Known rows, with every step that occurs:
lerul pekos vuditos nolu: [ 14 -17 -19 -25  -5   2 -13   4  -2  -8 -24   7  21 -12 -24  14  -6  16
  -7   2  -4  15  19 -20]
vuditos gudep: [ 10 -14  -1 -28   1  -8 -11   1   7   2  -5  24   8   1   3  13   3  15
   7  20   3  -3  20  -9]
gudep lerul pogu vuditos: [  1  -4  -3 -41 -31 -15 -11  -7 -10   7  -9  22   5 -14  -5 -17  -1   0
   5   8   8 -12  -6 -24]
pogu vuditos pekos: [  2 -14  -1 -36 -20  -2  10  14  -3  -2   2  23   5  10   4   1  -6  18
  -1  21  12   2  23  -9]
nolu vuditos pekos: [ -7 -21   6 -30   1  -4   0   2  -6 -19  -3   0  10  21   0   4 -10  -1
 -27   2  17   1  22  -6]
pekos vuditos pogu lerul nopum: [ 18 -18 -14  -9  -9  -2   0  36 -20 -22 -26  17  13 -10  -4 -12  33   4
   2  13 -16  12  22   3]
nolu vuditos pogu lerul pekos: [ -6 -37  -9 -12  -3  -8 -14   1 -16 -16  -3   0  10 -15 -19 -19   2   2
 -24  -4  17  20  18   1]
lerul nopum: [ 13  -5   0 -35 -22  -3   3  15  -7  -6 -16   8   8   0  15  -4  20  -1
   9   2  -7  -5   8  -5]
pogu vuditos lerul pekos: [ -1 -24  -7 -49 -27  -8   2  11 -11   8   5  14  10  -9 -13  -7  -9  23
   5  -1  13  12  12  -6]
vuditos gudep lerul nopum: [ 12  -5  -9 -43 -12 -17  -8   6   6   0 -22  11  13  -2   2   3  22  -1
   9  23   5 -22   3  -3]
gudep lerul: [ -4  -4  -9 -42 -24 -12 -17   5  -3  -3  -6  14   2   0   0   3  -4   3
  -3  13  13 -21   2 -16]
nopum vuditos nolu: [  0 -22  -3 -36 -27  -2  -8 -20   7   9  -4  -1  12  14   2  21  -4  10
 -10  -3   6  -2   7 -18]
nopum vuditos: [ -3  -5   1 -35 -30   0 -10 -10  -5  13  11  19   3   9  11   3   6  15
   1   2   6  -9   8 -16]
nopum vuditos pogu: [ -7 -13  -8 -23 -15   0  -8   3  -5  10  15  13  27  14  18   1   9  17
  -4   7  17  -2   7  -1]
pogu lerul pekos vuditos: [ 10 -13 -13 -19 -19  -2 -15  17 -23 -12 -14  28 -10 -29 -30 -15   8  18
   3   7 -11  13  25 -16]
gudep lerul nopum: [  5  -1  -8 -48 -29 -12  -5  13  -7  -6 -18   4   8  -2   8  -5  16  -7
   5   9   2 -23  -4  -8]
vuditos gudep lerul: [  4 -10  -9 -39  -7 -19 -19  -3   9   2 -10  19   7  -1  -3  11  -1   9
   3  26  14 -21   9 -10]
gudep lerul pekos: [ -6  -4 -16 -42 -27 -10 -19   2  -7   0  -3   9   9 -15 -11  -8  -3   9
  -1  12  17 -14  -1 -12]
nolu vuditos pogu lerul: [ -5 -37  -3 -12  -2 -10 -12   2 -12 -21  -5   3   5  -1  -9  -7   2  -3
 -28  -5  12  12  20  -2]
gudep lerul nopum vuditos: [ -2   4  -6 -52 -42  -8  -7  -1  -7  13  -6   5  12   6  10  -5  25   0
   5   7   8 -29 -10  -9]
nolu vuditos: [  1 -16   6 -33  -6  -1 -12  -3  -5 -13  -6  10   7   4  -1   5  -5  -4
 -17 -13  11  -1  17 -18]
lerul nopum vuditos: [  6  -1   3 -43 -34   2   2   3  -7  12  -4  10  11   8  18  -4  28   5
  10  -1  -2 -11   2  -8]
nopum vuditos pogu lerul: [ -9 -25  -8 -17 -26  -6 -10  -2 -14   4  12  12   5   3   5  -8  14  15
  -9  10   6   4  12   1]
gudep lerul vuditos pogu: [ -7 -10 -26 -28 -18  -6  -2  12  -9  -7 -12   8  32  -3   1  -8   1   8
  -3  22  20 -19   5 -11]
nopum vuditos lerul pekos: [-13 -20  -6 -46 -30  -7  -5  -8 -14  15  16   0  12   7  -4  -4  -1  22
  -2  -6  13   1   4  -2]

Rows:
[  8 -10  -8 -45 -18 -15 -14   3  10  14  -8  35   8  -6 -10  10  -2  13
  10  26  19 -16  11 -20] : pogu vuditos gudep lerul
[ 21   4 -15 -39  -5  -9 -11  23   0  -3 -34  25  21  -5  -8   8  23   5
  15  24  -2 -18  12 -11] : pekos vuditos gudep lerul nopum
[  1 -16 -16 -17  -8   3   6  14 -10  -9  -8  13  30  -2   8  -9   5  14
   1  18   9  -1  17 -10] : lerul vuditos pogu
[  3 -20  -7 -24 -33  -2   4   2 -19 -14 -17  18 -14 -17 -14 -18   7   9
   3  14  -8  -5  23 -23] : pogu lerul vuditos
[  3 -24  -1 -48 -25 -11   6  12  -7   4   2  19   4   4  -1   6  -9  16
   4  -4  10   4  13  -9] : pogu vuditos lerul
[ -3  -2 -16 -42 -30  -6  -3   2 -10  -5 -17  14  10 -10  -7  -9  -2   5
   3  17  11 -28   7 -26] : gudep lerul vuditos
[  6 -15  -3 -26  -4  -8  -5   4 -23 -11 -19  13  13   1  -9  -2   1   8
  -1  -4 -16   8   9 -11] : pekos vuditos lerul pogu
[ 20  -6  -7 -22  10  -1 -16  15   2  -5 -16  38  14  -4  -7  17   8  19
  11  19  -6   2  31 -17] : pekos vuditos gudep
[ -4  -5  -8 -45 -20 -13 -21 -15   9  20   3  19  10   8   0  11   6  14
   3  23  18 -26   5 -12] : nopum vuditos gudep lerul
[ -3 -23   5 -32 -16 -17  -1 -12 -17  -5  -7  -3   6   5   3  -5  -4   5
  -4  -4  -7   3   0  -1] : vuditos lerul pogu
[ -5  -5 -16 -39 -28  -6  -6   9  -6  12  -2   0  32  12  17  -6  28   4
  -2  11  18 -20 -10   5] : gudep lerul nopum vuditos pogu
[ 11   1  -9 -23   2 -15 -22  -5  -6  -2 -28  28  17 -12 -15  -1   9   5
   5  23  -7 -13   7 -18] : pekos vuditos gudep lerul pogu
[  6 -14   4 -34 -45  -5   0  -1 -17   6  -8   9 -13  -1   3 -15  33   2
   5   3 -10  -6   6  -6] : pogu lerul nopum vuditos
[ -9  -1  -6 -50 -38  -8   5   4  -7   7  -4  -5  15  23  10  -4  20   3
  -4  21  12 -26  -4   2] : gudep lerul nopum vuditos pekos
[  9 -27   1 -30 -21 -11   0 -19   2   4 -22   7  10  -7  -6   4  -8   2
  -5  -1  -5  13   4 -24] : lerul pogu vuditos nolu
[ -3 -11  -7 -28 -15   3  18   7 -12 -14 -10   8  13   9   0 -10  -4  14
  -2  26   5  -8  23 -11] : lerul vuditos pekos
[  5  -9 -16 -49 -22 -12 -15   4   7  18  -4  30  12 -20 -20  -5  -2  18
  11  24  24 -11   9 -14] : pogu vuditos gudep lerul pekos
[  0 -20  -7 -25 -27  -8 -11   0 -17  -7  -3  13 -15 -22 -18 -18   5  11
  -2   8  -3   9  15 -10] : pogu lerul pekos
[  7 -20   1 -47 -21 -11   9  16 -11  -8 -13  -5  11   9  13   2  13   2
   3  -5  -5  -1   4   4] : vuditos lerul nopum
[ 11 -30 -18 -19 -15  -4 -12   5 -10 -16 -27   9  -3 -24 -39   3   0  14
 -10   6 -15  21  24 -19] : pogu lerul pekos vuditos nolu
[  2 -13   6 -27 -18  -6  11  -4 -11   1  -4  18  10   6   2 -15  -2   9
  -2  16   1   6  12  -9] : lerul pogu vuditos pekos
[ -5  -3  -3 -34 -22 -18 -16 -14 -11  -4 -13   7   6  -7  -2 -14   0  -4
  -4   7   3 -18  -8 -17] : gudep lerul pogu
[-11  -6 -14 -39 -24  -7  10   4 -11 -12 -14   4  16   6  -7 -10  -6   9
  -6  32  18 -25  12 -14] : gudep lerul vuditos pekos
[ -3 -24  -5 -20   8  -3 -11   5  -4 -15  -4   4  27   9   7   5  -2   0
 -22  -8  21   6  17  -2] : nolu vuditos pogu
[ -5 -28 -15 -11 -13  -9  -9   8 -16 -10   1   7   7 -18 -11 -19   7  14
  -7  14   6  17  15   6] : vuditos pogu lerul pekos
[ -5 -25  -7 -20 -26  -5  18   3 -19 -20 -12   8 -10  -1 -15 -19   1  11
  -7  30  -3  -3  27 -11] : pogu lerul vuditos pekos
[ -7 -31   6 -43  -6 -13  -7   0 -10 -15  -4  -4  10  14  -4  12 -13   0
 -21 -21  12   3  15  -9] : nolu vuditos lerul
[  8 -25  -8 -16 -18  -9   5  21 -14 -15 -16   1   8  -6   8 -14  29   0
   0  12  -8   8  11  10] : vuditos pogu lerul nopum
[  7 -22   4 -29  12  -9 -15 -10   8  -8 -11  16  12   5  -5  15  -2   2
 -11   2  14   0  24 -13] : nolu vuditos gudep
[ 16 -19 -11 -24  -2   1 -10   8   2 -14 -26  10  16  -1 -13  28  -6  10
  -8   2  -9   9  21 -21] : pekos vuditos nolu
